What can hang from each mark:
zedo: zugom
kavor: kifif rulab
zugom: kifif puba zedo
tutad: bogafef kifif
puba: zugom
munen: kifif mipo
kifif: kavor munen tutad
rulab: kavor
mipo: munen

Known rows, with every way that one mark hangs from another:
tutad{bogafef kifif{kavor munen{mipo}}}: [ 3.52  2.29 -0.52 -0.30 -0.75  1.48  4.73  1.93 -0.06 -1.27 -3.39 -0.70
 -1.63 -1.12  2.22 -0.37 -0.06 -2.37 -1.53  0.85  0.13  3.32 -0.76  0.18
  0.28  1.31  0.76]
mipo{munen{kifif{kavor tutad{bogafef}}}}: [ 2.94  1.86 -1.03  1.47 -0.76 -0.70  5.51  0.20 -1.20 -1.34 -2.15 -0.53
 -2.08 -0.03  1.06 -0.75 -0.88 -2.01 -2.18  1.68  0.76  2.39  0.21 -0.11
 -0.19  1.99  0.45]
rulab{kavor}: [ 0.82  0.54 -0.26 -0.99 -0.83 -1.47  1.17  0.83  0.89 -0.05 -1.67  2.07
 -0.88 -0.08 -0.26  1.46 -0.50 -0.84 -1.35  0.70  0.48  1.58  0.86  2.27
 -0.45  1.56  2.88]
zugom{kifif{kavor munen{mipo} tutad} puba zedo}: [ 3.57  0.69  3.32  4.01 -1.43 -4.09  1.30  3.50 -0.95 -1.93 -5.91  1.30
 -2.34 -0.72  1.65  1.43 -1.72 -2.40  1.25  2.60  1.36  3.73  0.37 -1.48
  0.42  1.63  0.45]
mipo{munen{kifif{kavor}}}: [ 3.14  0.97 -0.72  1.24 -1.06 -0.58  2.63 -0.71 -1.29 -0.12 -1.68  0.79
 -1.30  1.09  0.82 -0.56 -0.79 -1.68 -2.09  1.56  0.81  1.46  0.20  0.84
  0.17  1.96  0.76]
puba{zugom{kifif{kavor{rulab} munen{mipo}} zedo}}: [ 5.27  0.11  2.39  1.64 -2.78 -1.95  1.09  2.15 -0.80 -0.61 -1.06  3.20
 -1.57  0.03  2.12  1.54 -1.03 -2.07 -0.84  1.75  0.49  2.47  0.39  0.29
  1.71  2.74 -0.61]
kavor{kifif{munen}}: [ 3.88  1.63  0.11  3.04 -1.04 -1.81  1.16 -0.38 -0.14 -0.74  0.10  0.11
 -0.68 -0.03 -0.13 -0.32 -0.22 -1.27 -0.53  0.49  1.32  0.77  0.67 -0.92
 -0.01  1.67  0.93]
kavor{kifif{munen} rulab}: [ 5.07  1.25  1.49  3.86 -1.79 -1.70  1.44 -1.72 -0.37 -0.61  0.94  0.60
 -0.07 -0.30  0.14 -0.51 -0.83 -2.03  0.18  0.44  1.28  1.94  1.34 -0.63
  0.04  3.17  0.34]
mipo{munen{kifif{kavor{rulab} tutad}}}: [ 4.13  1.40  0.43  2.63 -1.61 -1.79  4.19 -1.00 -1.16 -0.78 -0.94  0.52
 -0.44  0.12  1.06 -0.39 -1.93 -2.90 -1.20  1.71  1.54  3.11  0.79  0.04
 -0.33  2.89 -0.01]
zugom{kifif{tutad} puba}: [ 1.47  0.55  1.05  2.37 -0.17 -1.20  3.02  0.69 -0.25 -0.83 -4.00  1.74
 -2.76 -2.05 -1.36 -0.19 -2.02 -2.34  0.79  2.52  1.53  3.65  1.82 -2.47
 -0.45  2.67  2.48]
tutad{bogafef}: [ 0.78  0.83 -1.09 -0.54  0.34  1.02  3.28 -0.45 -0.36 -0.07 -1.42  0.73
 -2.40 -0.86  0.35 -0.25  0.66 -0.78 -1.20  0.79  0.04  1.02  0.84  0.31
 -0.22  1.45  1.52]
puba{zugom}: [ 1.67  0.23 -0.81 -0.39 -1.00 -0.41  1.84  0.28  0.08  1.04  1.31  2.69
 -1.02 -0.47  0.23  0.86 -0.27 -1.07 -1.29  0.81  0.53  0.35  1.23  1.22
  0.73  1.53  1.39]
puba{zugom{kifif{kavor munen{mipo} tutad}}}: [ 4.22  1.92  0.77  1.37 -1.79 -2.57  3.64  3.97  0.33 -0.77 -0.41  1.52
 -0.90 -0.96  1.87  0.83 -1.53 -2.73 -1.75  1.81  1.84  3.41 -0.09 -0.50
  0.82  1.48  0.72]
munen{kifif}: [ 1.82  0.50 -1.86 -0.49 -1.00  1.46  2.24 -1.37 -0.36 -0.22 -1.87  1.68
 -1.01 -0.33  0.34 -1.60 -0.99 -1.59 -1.63  1.58  0.94  1.50  1.90 -0.81
 -0.04  2.09  1.94]
kavor{kifif{munen{mipo} tutad{bogafef}} rulab}: [ 4.44  2.64  1.54  3.67 -1.26 -1.81  4.60  0.58 -0.34 -1.55  1.40 -0.16
  0.23 -1.50  1.98 -1.00 -1.31 -2.86  0.51  0.78  0.96  4.02  1.32 -1.99
 -0.60  3.23  0.41]
mipo{munen{kifif{kavor tutad}}}: [ 3.28  1.66 -0.54  2.05 -1.22 -1.94  3.91  0.15 -0.93 -0.88 -1.44  0.05
 -0.96  0.47  0.95 -0.28 -1.52 -2.28 -1.75  1.74  1.73  2.29  0.42  0.01
 -0.19  1.63  0.47]
zedo{zugom{kifif{munen}}}: [ 2.99  1.09  0.51  1.12 -0.42 -1.30  2.63  0.13  0.21  0.73 -2.15  1.89
 -2.25  0.94  0.67 -0.12  0.59 -2.00 -0.41  1.22  1.19  2.47  1.46 -1.45
 -0.25  2.01  1.32]
kifif{kavor{rulab} munen{mipo} tutad{bogafef}}: [ 3.94  2.70  1.97  2.34 -0.98 -2.46  4.96  2.42 -0.21 -1.19 -1.06 -0.99
  0.18 -1.29  3.52  0.26 -0.58 -3.22 -0.71  0.74  1.48  4.71 -0.34  0.53
 -0.46  1.47 -0.45]
munen{kifif{kavor tutad} mipo}: [ 2.73  2.01 -0.48 -0.16 -1.96 -0.41  3.57  2.33 -0.52 -1.09 -1.01  1.37
  1.09 -0.72  3.06 -0.74 -2.30 -2.57 -1.83  2.06  1.98  4.15  0.77 -0.70
 -1.06  1.84  1.43]
kavor{kifif{munen{mipo} tutad} rulab}: [ 4.94  2.25  2.12  4.28 -1.69 -3.38  2.77  0.61 -0.20 -1.02  2.19  0.68
  1.55 -0.91  1.91 -0.67 -1.93 -2.99  1.08  0.86  1.88  3.81  1.49 -2.00
 -0.55  2.92  0.31]
mipo{munen{kifif}}: [ 2.24  0.71 -1.20  1.41 -0.35 -0.23  2.60 -1.60 -1.08  0.25 -0.84  1.12
 -1.38  0.76  0.58 -1.54 -0.71 -1.88 -0.99  1.58  0.26  0.99  1.39 -0.53
  0.43  1.75  1.61]
mipo{munen{kifif{kavor{rulab}}}}: [ 3.87  0.80  0.28  1.99 -1.51 -0.36  3.04 -1.78 -1.45  0.01 -1.14  0.97
 -0.84  0.89  0.95 -0.66 -1.18 -2.32 -1.58  1.43  0.70  2.46  0.58  0.79
  0.15  2.99  0.30]

Rows:
[ 3.33  2.54  0.17  1.97 -0.33 -2.88  4.65  2.21  0.08 -1.77 -3.08 -2.12
 -1.71 -1.15  1.33  0.97  0.38 -1.99 -1.84  0.60  2.02  2.46 -0.76  0.79
 -0.24  0.10 -0.31]
kifif{kavor munen tutad{bogafef}}
[ 3.34  0.87  0.48  1.19 -1.24 -2.11  3.58  3.16 -0.19 -1.50 -1.32  1.95
 -3.05 -1.19  1.85  0.50 -0.62 -1.94 -0.58  2.04  0.01  1.92  1.40 -1.95
  1.65  1.51  0.18]
puba{zugom{kifif{munen{mipo} tutad{bogafef}} zedo}}
[ 3.24  1.05  0.49 -0.43 -2.33  1.45  2.40  0.13 -0.97 -0.19 -0.94  2.32
  1.16 -0.23  3.15 -1.10 -1.93 -2.59 -1.60  1.70  1.12  4.20  0.91  0.43
 -0.53  3.47  1.28]
munen{kifif{kavor{rulab}} mipo}
[ 1.87  2.58  0.17  1.84  0.41 -2.31  4.64  2.50  0.28 -0.83 -0.86 -0.80
 -0.53 -1.26  2.85 -0.70  0.08 -2.63 -0.09  0.97  0.83  2.89  0.85 -1.23
 -0.07 -0.18  1.18]
kifif{munen{mipo} tutad{bogafef}}
[ 5.52 -0.36  1.68  1.87 -2.76 -2.13  1.01  0.87 -0.77 -0.93 -2.14  2.60
 -2.74 -0.02  0.65  1.88 -0.65 -1.65 -1.37  1.55  0.77  1.55  0.53  0.66
  1.89  2.92 -0.94]
puba{zugom{kifif{kavor{rulab} munen} zedo}}
[ 2.84  1.59 -1.62 -0.05  0.06  1.78  4.79 -0.41  0.29 -1.30 -3.59 -0.85
 -3.05 -1.37 -0.07 -1.08  0.27 -2.07 -0.78  0.69 -0.24  1.73  0.72 -0.94
  0.61  1.03  0.97]
tutad{bogafef kifif{munen}}
[ 2.33  1.30 -0.62 -0.97 -1.86  1.24  2.26  1.39 -0.72 -0.31 -1.40  1.93
  0.65  0.09  3.10 -1.03 -1.55 -1.90 -2.20  1.82  1.12  3.31  0.40  0.22
 -0.55  2.22  1.70]
munen{kifif{kavor} mipo}
[ 4.02  0.25  0.63  2.04 -1.72 -3.42  2.04  1.91  0.10 -1.39 -1.58  2.10
 -3.04 -0.73  0.17  1.32 -0.90 -1.70 -0.57  2.02  1.17  0.97  1.58 -1.64
  1.67  1.20 -0.21]
puba{zugom{kifif{munen tutad} zedo}}
[ 1.69 -1.42  1.68  1.95 -0.88 -0.85 -0.09 -0.21 -1.25 -0.80 -5.49  3.22
 -3.99 -0.61 -1.17  0.83 -1.03 -0.87  1.34  2.57  0.03  1.54  1.78 -1.49
  0.70  2.87  1.63]
zugom{kifif puba zedo}
[ 4.41  2.08  0.44  0.29 -1.18  1.73  5.13  0.68 -0.30 -1.22 -2.81 -0.31
 -1.00 -1.36  2.44 -0.48 -0.64 -2.94 -0.88  0.77  0.09  4.21 -0.33  0.39
  0.22  2.57  0.19]
tutad{bogafef kifif{kavor{rulab} munen{mipo}}}
[ 4.80  2.13  0.94  4.00 -1.29 -1.80  4.65 -0.74 -0.22 -1.91  0.19 -0.78
 -1.23 -1.58  0.13 -0.58 -0.90 -2.52  0.02  0.54  1.41  3.07  1.32 -1.58
 -0.41  3.15 -0.21]
kavor{kifif{munen tutad{bogafef}} rulab}
[ 2.59  1.31  2.55  1.80 -0.71 -1.25  2.72  2.00 -0.27  0.86 -4.07  2.12
 -1.81  0.90  2.26  0.51 -0.09 -2.37  0.60  1.35  0.99  4.62  0.30 -0.36
 -0.54  2.70  1.74]
zedo{zugom{kifif{kavor munen{mipo}} puba}}
[ 3.11  1.69  0.04  1.37 -1.57 -2.46  1.02  1.02  0.98 -1.25 -1.29  0.67
 -0.78  0.23 -0.47  1.05 -0.53 -0.84 -1.23  0.33  0.85  1.48  0.45  1.16
 -0.14  1.96  2.13]
rulab{kavor{kifif{munen}}}
[ 3.84  1.05 -0.44 -0.87 -1.45  2.91  5.29 -1.09 -0.64 -1.32 -3.01  0.47
 -2.29 -1.72  0.06  0.21 -0.90 -2.00 -1.69  0.89  0.43  3.49  0.02  0.87
 -0.28  3.59  0.31]
tutad{bogafef kifif{kavor{rulab}}}
[ 2.86  1.96  2.66  2.57 -0.75 -2.66  4.04  2.88 -0.03  0.12 -3.91  1.56
 -1.49  0.07  2.30  0.81 -0.73 -2.98  0.91  1.67  1.93  5.24  0.55 -1.17
 -0.94  2.48  1.43]
zedo{zugom{kifif{kavor munen{mipo} tutad} puba}}
[ 2.46  0.85  1.58  2.41 -0.93 -1.56  3.05  1.71 -0.58 -1.29 -4.89  1.34
 -2.53 -1.68 -0.83  1.10 -2.11 -2.17 -0.16  2.44  2.27  4.24  0.23 -0.82
 -0.74  2.70  1.67]
zugom{kifif{kavor tutad} puba}
[ 2.80  2.85  0.19  1.34 -1.12 -2.41  3.94  3.09  0.95 -2.10 -0.67 -0.05
 -0.64 -0.97  1.44  0.52 -1.05 -1.50 -0.73  0.61  0.48  3.26  0.43  0.04
 -0.74  1.93  2.12]
rulab{kavor{kifif{munen{mipo} tutad{bogafef}}}}
[ 3.14  1.96 -0.06 -0.20 -1.79  1.26  5.64  1.25 -0.75 -1.53 -1.43  1.00
  0.16 -1.43  3.18 -1.37 -2.24 -2.91 -1.74  1.85  1.04  5.27  0.85 -0.58
 -1.06  3.61  0.92]
munen{kifif{kavor{rulab} tutad{bogafef}} mipo}
[ 2.21  2.34 -1.17 -0.85 -1.36  1.09  5.28  2.40 -0.58 -1.63 -1.97  0.52
 -0.17 -1.23  3.18 -1.10 -1.63 -2.30 -2.22  1.91  1.21  4.21  0.53 -0.79
 -0.98  2.31  1.40]
munen{kifif{kavor tutad{bogafef}} mipo}
[ 4.02  1.28  3.07  3.43 -1.16 -2.75  4.29  0.59 -0.12 -0.11 -4.29  1.28
 -2.01 -0.17  0.83  1.09 -0.85 -3.31  1.04  1.40  2.14  5.25  1.06 -0.64
 -0.89  3.67  0.56]
zedo{zugom{kifif{kavor{rulab} munen tutad} puba}}
[ 2.05  0.60  2.35  3.44 -0.14 -2.31  3.00  2.52 -0.82 -2.02 -5.76  0.86
 -3.83 -1.57  1.38  0.01 -0.97 -2.30  1.94  2.65 -0.09  3.21  1.48 -2.97
  0.81  1.78  1.17]
zugom{kifif{munen{mipo} tutad{bogafef}} puba zedo}
[ 3.28  1.09  1.08  2.26 -0.63 -2.51  3.02  2.75 -0.61 -2.27 -3.24  0.88
 -2.90 -1.13  1.84 -0.20 -0.68 -2.09  0.15  2.43  0.26  2.77  1.36 -3.07
  0.67  1.06  0.44]
zugom{kifif{munen{mipo} tutad{bogafef}} zedo}
[ 2.25  0.96  1.86  1.36 -0.98 -1.85  4.02  1.43 -0.31  0.05 -4.05  2.33
 -2.43 -0.17  0.30  1.35 -1.05 -2.08  0.35  1.76  2.03  4.45  0.83 -0.60
 -1.41  3.51  1.50]
zedo{zugom{kifif{kavor tutad} puba}}
[ 4.58  0.89  1.56  1.70 -2.40 -3.69  2.08  4.06 -0.32 -1.45 -1.51  2.20
 -1.83 -0.44  2.17  1.86 -1.44 -2.01 -1.05  2.01  1.32  2.30  0.28 -0.51
  1.31  1.45 -0.50]
puba{zugom{kifif{kavor munen{mipo} tutad} zedo}}
[ 5.02 -0.10  2.39  2.27 -2.63 -3.10  1.63  0.80 -1.15 -2.16 -3.12  2.38
 -2.15 -0.80 -0.11  1.95 -2.13 -1.81 -0.68  2.51  2.10  3.38  0.87 -0.98
 -0.26  3.37 -0.94]
zugom{kifif{kavor{rulab} tutad} zedo}
[ 2.27  0.15  1.51  1.63 -0.86  0.13  1.59  0.66 -0.89 -0.40 -5.06  1.95
 -2.86 -0.99 -1.01  0.78 -1.29 -1.57 -0.59  2.18  1.30  3.50  0.01 -0.03
 -0.26  3.16  2.19]
zugom{kifif{kavor} puba}
[ 3.60  1.77  0.62  0.52 -2.37 -0.28  4.00  1.23 -0.61 -0.98 -0.70  1.72
  1.63 -0.96  3.23 -0.97 -2.67 -3.26 -1.29  1.95  1.94  5.12  1.20 -0.58
 -1.05  3.20  0.79]
munen{kifif{kavor{rulab} tutad} mipo}
[ 3.70  0.56 -0.22  0.07 -2.25  1.40  2.56 -1.48 -0.88 -0.67 -2.15  1.50
 -0.42 -0.33  1.00 -0.61 -1.59 -2.09 -2.18  1.40  1.47  3.06  0.89  0.75
 -0.39  3.54  0.73]
munen{kifif{kavor{rulab}}}
[ 3.79  2.74  0.83  3.56 -1.18 -3.55  2.54  2.09  0.00 -1.23  1.52  0.12
  0.96 -0.62  1.71 -0.45 -1.40 -2.21  0.33  1.02  1.96  2.62  0.94 -2.10
 -0.65  1.20  0.92]
kavor{kifif{munen{mipo} tutad}}
